Known rows, with every way that one mark hangs from another
(kazes (papo dobud) (simu bovumi nove)): [ 3.36 -0.99  1.13  0.97  6.32 -0.47  0.01 -3.08  1.06  1.84  2.70 -0.98
 -0.28 -1.07  3.14  0.15  1.43  0.29 -3.89 -2.44 -0.84 -2.84]
(fetidef (simu bovumi mudu)): [ 0.85 -4.28  4.89  0.89 -0.54  1.05 -0.11  2.30  3.51  2.22  0.07  1.43
  1.05  0.59 -1.98 -0.27  1.40  3.36 -1.90 -0.09 -2.44  0.16]
(simu fetidef (kazes papo) mudu nove): [ 0.01  1.30  1.05  3.20  2.78 -1.33  1.41  2.11 -1.95  2.61  3.50  5.00
 -1.43  0.10 -0.66  4.06  0.65 -2.36 -3.37 -5.78 -0.13  1.46]
(simu bovumi (mudu papo) nove): [ 1.60 -5.18 -0.51  1.46  1.36  0.42 -0.16  3.07  2.02  5.02 -1.62 -1.45
  1.88  0.87  0.64  0.04  1.38  4.60 -2.29  0.17  0.24  1.90]
(fetidef (simu bovumi kazes)): [ 0.45 -2.96  5.93 -2.01 -0.40  0.26  1.84  2.44  1.82  2.81  1.33  3.50
  0.11  0.66 -1.67  1.34  1.00  1.59 -2.53  1.05 -0.78 -1.89]
(mefo (dobud (papo nove)) mopuf): [-1.64 -3.54  4.03 -1.27  5.48 -2.77  2.54 -0.94  3.01  0.93 -0.54 -1.53
  0.25  0.36  1.28  1.87 -1.38 -1.74 -0.15  2.87 -4.93 -1.79]
(simu bovumi fetidef (mudu papo)): [ 2.48 -4.19 -0.09  0.17 -0.29  1.55  0.46  2.35  0.81  3.86 -0.38 -2.65
  0.44  0.09 -2.74 -0.95  0.95  3.82 -2.45  1.20 -0.41  3.59]
(dobud papo): [ 1.32 -2.80  3.80  0.80  0.47 -1.91  1.73  0.26  0.98  0.87  0.08 -2.61
  0.35  1.17  0.89 -0.68 -1.46  0.04 -2.20  0.88 -4.27 -4.95]
(mudu papo): [ 2.79 -6.25  1.40 -0.89 -1.86 -4.10  0.87  2.14  1.25  3.03 -0.74 -5.23
  1.21  1.09 -0.85 -1.76 -1.59  2.34 -1.73  2.79 -1.05  0.02]
(mopuf (papo dobud)): [ 1.22 -5.33  0.57 -0.32 -2.20 -4.46 -2.67 -1.64 -0.05 -1.68  3.67 -2.15
  1.61  1.99  0.96  1.14 -1.50 -0.25 -2.44  2.67 -2.81 -2.04]
(papo nove): [-0.90 -4.81  1.36 -3.09 -0.63 -3.64  1.20  0.82  0.57  2.91  2.93 -4.79
 -0.22  2.28 -0.02 -0.75 -0.46 -0.83 -1.40  1.42 -2.98 -1.79]
(fetidef (simu kazes)): [ 0.28 -2.84  6.03 -0.66 -1.42 -2.63  2.04  2.82  1.33  1.38  1.93  2.78
 -0.59  1.05 -2.10  1.60 -0.29  0.57 -1.57  0.46 -1.51 -2.22]
(kazes (papo dobud nove) simu): [ 1.41 -2.77  0.43 -0.44  3.94 -4.77 -0.05 -3.32  0.72  0.51  3.93 -3.94
 -1.53 -0.57  0.03 -1.28 -0.11 -2.14 -3.33 -1.30 -2.85 -2.52]
(mefo mopuf): [ 0.94 -5.01  3.38 -0.92 -1.01 -2.38  2.08  0.88  2.22  1.50  0.39 -2.48
  0.93 -0.15  1.69  2.86 -2.01 -0.11 -2.20  1.55 -1.76  2.06]
(mopuf (papo dobud nove)): [-1.03 -5.79 -0.84 -2.59 -1.92 -4.96 -2.48 -2.27 -0.33 -0.89  4.83 -3.62
  0.88  2.94  0.59  0.65 -1.25 -1.31 -1.69  3.03 -3.46 -2.21]
(fetidef (simu bovumi kazes mudu)): [-0.36 -3.46  4.74  0.90 -0.34  0.50  0.61  3.61  2.50  2.52  0.36  4.96
  0.27 -0.03 -3.18  1.67  1.71  2.30 -3.31 -0.57 -0.53  0.31]
(mudu (papo dobud nove)): [ 0.73 -7.64 -0.41 -2.28 -1.39 -4.54  0.17  0.11  1.89  0.73  1.16 -7.36
 -0.34  1.16 -1.31 -1.57 -0.53  0.04 -1.17  4.72 -2.10 -0.61]
(papo dobud nove): [-0.78 -5.96  0.99 -2.02 -0.72 -3.63  0.40 -0.87  1.66 -0.55  3.82 -5.65
 -1.01  1.20 -0.13 -0.11  0.48 -2.08 -1.57  3.13 -3.32 -2.58]
(fetidef (simu bovumi)): [ 1.67 -3.67  6.17 -2.11 -0.60  0.90  1.06  1.14  2.85  2.49  1.09 -0.15
  0.89  1.44 -0.50 -0.77  0.83  2.61 -1.21  1.34 -2.50 -1.96]
(simu bovumi kazes mudu nove): [-1.03 -2.49  0.61  1.87  2.22  0.54  0.87  3.88  0.55  4.40  0.88  4.31
  0.62  0.12  0.51  3.59  2.44  1.67 -4.22 -1.89  1.46  0.48]
(simu kazes (mudu papo)): [ 0.38 -5.76 -0.09  2.46 -1.41 -4.39  0.41  4.81  0.96  2.83 -1.38  0.72
  0.63 -0.54 -3.61  1.17 -0.48  1.85 -4.00  0.56  0.97  2.68]
(kazes papo (simu fetidef mudu)): [ 3.20  0.43  0.73  3.21  3.93 -2.18  0.60 -0.72 -0.75  2.19  2.74 -0.25
 -1.48 -1.11 -1.82 -0.59 -0.37  0.51 -3.68 -4.82 -1.93  1.13]
(simu bovumi fetidef kazes mudu nove): [-0.69 -0.04  0.36  1.26  2.35  2.48  1.92  3.33 -1.01  3.93  2.66  4.36
 -0.97  0.45 -0.41  4.14  2.64  1.25 -3.09 -2.17  1.07  1.21]
(fetidef simu): [ 1.44 -3.71  6.15 -0.74 -1.51 -2.11  1.37  1.36  2.33  1.16  1.56 -0.80
 -0.03  1.72 -0.94 -0.44 -0.51  1.36 -0.43  0.92 -3.33 -2.39]

Rows
[-0.45 -2.69  2.23 -3.22  1.91 -1.55  0.95  0.47 -0.17  4.93  2.68  1.65
  0.45 -0.10 -0.43  1.04  0.67 -2.74 -5.23 -1.44 -0.32 -0.74]	(simu bovumi (kazes (papo nove)))
[ 0.47 -3.13  5.37  0.79  5.06 -2.32  2.55 -0.48  3.26  0.33 -1.67 -0.28
  0.87 -0.48  1.66  2.25 -1.64 -0.74 -0.68  2.59 -4.14 -1.71]	(mefo (dobud papo) mopuf)
[ 0.23 -2.32  5.25  2.82  0.08 -2.96  0.17  2.48  1.80  1.36  0.97  5.75
 -0.16 -0.44 -3.30  1.63 -0.17 -0.94 -3.55 -3.64 -1.81  0.64]	(fetidef (simu (kazes papo) mudu))
[ 1.87  0.44 -0.87  1.43  5.04  2.10  1.46  0.77 -0.36  3.96  2.40 -0.22
 -1.35  0.45  0.64  0.99  2.21  4.37 -2.18 -2.45 -0.11  0.09]	(kazes (simu bovumi fetidef mudu nove))
[-0.45 -1.38  5.23 -0.27  0.49 -1.98  2.42  2.87  0.98  2.12  2.40  3.87
 -0.86  2.03  0.17  2.81  0.17  0.71 -0.55 -0.70 -1.07 -3.03]	(fetidef (simu kazes nove))
[ 1.93 -5.79  3.61  0.56 -1.02  0.28 -0.29  2.76  3.75  3.05 -1.87 -0.24
  1.39  0.51 -2.94 -1.49  0.75  4.87 -1.53  1.45 -1.56  1.71]	(fetidef (simu bovumi (mudu papo)))
[ 0.08 -2.77  4.10  2.37  0.59 -1.16  0.55  2.54  2.61  1.51  1.10  1.71
  0.03  2.05 -0.18  1.40  0.72  2.48  0.06 -1.74 -2.87 -0.97]	(fetidef (simu mudu nove))
[-1.33 -6.27 -1.33 -0.93  0.01 -1.52  0.19  4.07  1.12  5.26 -0.95  0.10
  0.74 -0.17 -3.40  0.52  1.20  2.14 -4.44  1.49  1.22  2.82]	(simu bovumi kazes (mudu (papo nove)))
[ 2.64  0.84  0.51 -1.30  4.97  2.01  2.70 -0.31 -1.00  4.11  3.45 -1.68
 -1.48  1.14  2.00  0.40  1.46  3.60 -1.48 -0.96 -0.36 -2.19]	(kazes (simu bovumi fetidef nove))
[-1.30 -5.48  0.31 -3.65 -1.57 -4.10 -0.65 -1.02  0.26  1.61  2.50 -1.98
  1.90  2.38  2.18  3.16 -3.38 -0.65 -1.71  2.09 -2.68  2.31]	(mefo (mopuf (papo nove)))
[-1.31 -6.33 -0.05 -2.86 -1.51 -4.17 -1.45 -2.29  1.23 -1.21  3.19 -2.82
  1.32  1.56  2.08  3.83 -2.64 -1.86 -1.65  3.36 -2.94  1.58]	(mefo (mopuf (papo dobud nove)))
[-1.29 -1.87  3.96  2.68  0.60 -1.70  1.23  3.95  1.61  1.72  1.36  5.41
 -0.63  1.27 -1.32  3.35  0.97  1.45 -1.31 -2.25 -0.89 -0.80]	(fetidef (simu kazes mudu nove))
[ 0.51 -1.26  5.59  1.09  1.84 -2.49  1.07  0.27  1.55 -0.26  3.26  4.53
 -1.11  0.49  0.21  3.07  0.53 -2.39 -1.69 -2.22 -1.88 -2.90]	(fetidef (simu (kazes (papo dobud)) nove))
[ 0.55 -4.45  1.92 -1.12  0.83 -4.25 -0.50 -2.35  1.32  0.02  3.73 -3.83
 -0.49  0.28  0.24 -0.60 -0.24 -4.39 -3.03 -0.40 -3.81 -1.87]	(kazes (papo dobud nove))
[ 0.07 -6.21  2.49 -1.40 -0.50 -0.09 -0.35  2.43  3.57  3.82 -0.90 -1.28
  0.84  1.30 -3.15 -1.73  0.89  3.87 -1.09  1.61 -2.17  1.60]	(fetidef (simu bovumi (mudu (papo nove))))
[ 0.91 -1.05  2.60 -2.39  0.21  1.47  2.81  1.96 -1.29  3.38  3.24  1.45
 -0.85  0.24 -1.34  2.22  1.35  0.10 -3.53  0.86  0.60 -0.46]	(simu bovumi fetidef kazes)
[ 0.05 -1.59  1.22  0.72  0.33  1.75  1.49  3.35 -0.76  3.17  2.17  3.19
 -0.72 -0.64 -3.05  2.62  1.98  0.91 -4.33 -0.90  0.69  2.04]	(simu bovumi fetidef kazes mudu)
[ 1.19 -1.69 -0.61  3.41  3.89 -2.36  0.92  1.55  0.79  2.84  1.24 -0.84
 -0.55  0.47  1.01  0.64  0.70  3.74 -2.17 -2.54 -0.77 -1.00]	(kazes (simu mudu nove))
[ 0.40 -2.93  4.21  1.19  1.38  1.83  0.28  2.33  3.11  2.91  0.56  2.43
  0.64  1.56  0.27  1.00  1.96  3.68 -0.79 -1.34 -1.92 -0.64]	(fetidef (simu bovumi mudu nove))
[ 2.39  0.95  0.41  0.00  3.88 -1.01  2.99 -0.16 -1.48  2.75  4.00 -2.35
 -2.28  1.68  1.49  0.73  0.14  2.59 -0.48 -1.30 -1.01 -2.51]	(kazes (simu fetidef nove))
[ 0.16 -5.38 -1.60  0.42 -0.97 -2.22 -0.02  0.96  0.88  0.11  2.05 -5.33
 -1.63  0.66 -3.66 -0.57  0.45  0.29 -1.01  2.43 -2.24  2.52]	(simu fetidef (mudu (papo dobud nove)))
[ 0.42 -0.81  0.58  2.49  1.28 -0.08  1.43  2.00 -0.34  2.05  2.89 -0.44
 -1.18  1.80  0.35  2.09  0.97  1.21 -0.64 -2.22 -1.87  0.67]	(simu fetidef mudu nove)
[-0.80 -2.16  5.34 -1.95  0.18 -3.62  1.20  0.96  0.94  2.19  3.08  3.10
 -0.72  1.11 -2.13  0.89 -0.58 -2.50 -2.04 -1.87 -2.59 -1.77]	(fetidef (simu (kazes (papo nove))))
[-0.94 -2.05  4.04  1.34  1.58  1.28  1.02  3.71  2.13  3.30  0.92  6.02
 -0.11  0.86 -0.97  3.17  2.25  2.59 -2.20 -1.72 -0.21 -0.51]	(fetidef (simu bovumi kazes mudu nove))
[-1.69 -6.06 -1.24  0.39 -1.13 -4.74  0.43  4.32  0.66  3.59 -0.37 -0.68
 -0.10  0.36 -3.96  0.70 -0.21  0.81 -3.44  0.90  0.37  2.62]	(simu kazes (mudu (papo nove)))
[ 1.08 -3.22 -0.16  0.38 -0.10  0.84  1.27  3.86 -0.41  4.05 -0.09  1.39
 -0.27 -0.62 -4.17  1.32  1.09  2.61 -3.94  0.74  1.55  3.74]	(simu bovumi fetidef kazes (mudu papo))
[ 1.47 -2.57  1.38  0.67  0.23  2.33  0.76  1.81  0.47  2.94  1.76 -0.90
 -0.16  0.17 -1.59  0.29  1.70  2.04 -2.87 -0.35 -1.46  1.78]	(simu bovumi fetidef mudu)
[ 0.21 -2.71  2.05  3.37  0.67 -4.11  0.03  2.64  0.29  2.39  1.05  3.83
  0.42 -1.34 -2.25  2.04 -0.30 -2.11 -5.56 -4.08 -0.24  1.44]	(simu (kazes papo) mudu)
[ 4.02 -2.35  1.88  0.62  4.45 -1.22 -0.32 -3.16  1.44  1.17  2.21 -2.03
 -0.14 -2.01  0.80 -1.18  0.94  0.03 -4.89 -1.23 -1.38 -2.12]	(kazes (papo dobud) (simu bovumi))
[-1.60 -5.24  2.22  0.03 -1.32 -3.64  0.63  4.02  2.19  2.53 -0.10  1.64
 -0.62  1.08 -4.83  0.44 -0.01  1.85 -1.47  0.73 -1.19  1.39]	(fetidef (simu kazes (mudu (papo nove))))
[ 3.15 -0.90  1.12  2.31  5.38 -3.43  0.35 -2.63  0.77  0.44  3.18 -1.53
 -1.11 -0.67  2.72  0.42  0.20 -0.86 -2.96 -2.88 -1.80 -3.01]	(kazes (papo dobud) (simu nove))
[ 1.27 -4.38  2.86  0.84  0.81  0.92 -0.01  2.88  3.48  3.86 -1.33  0.82
  1.18  1.43 -0.70 -0.22  1.33  5.17 -0.49  0.27 -1.21  0.89]	(fetidef (simu bovumi (mudu papo) nove))
[ 0.51 -2.45  5.32  1.53  1.08 -0.16 -0.14  2.16  2.35  2.89  0.61  6.31
  0.63 -0.89 -2.83  1.38  1.17  0.18 -4.28 -3.18 -0.96  0.93]	(fetidef (simu bovumi (kazes papo) mudu))
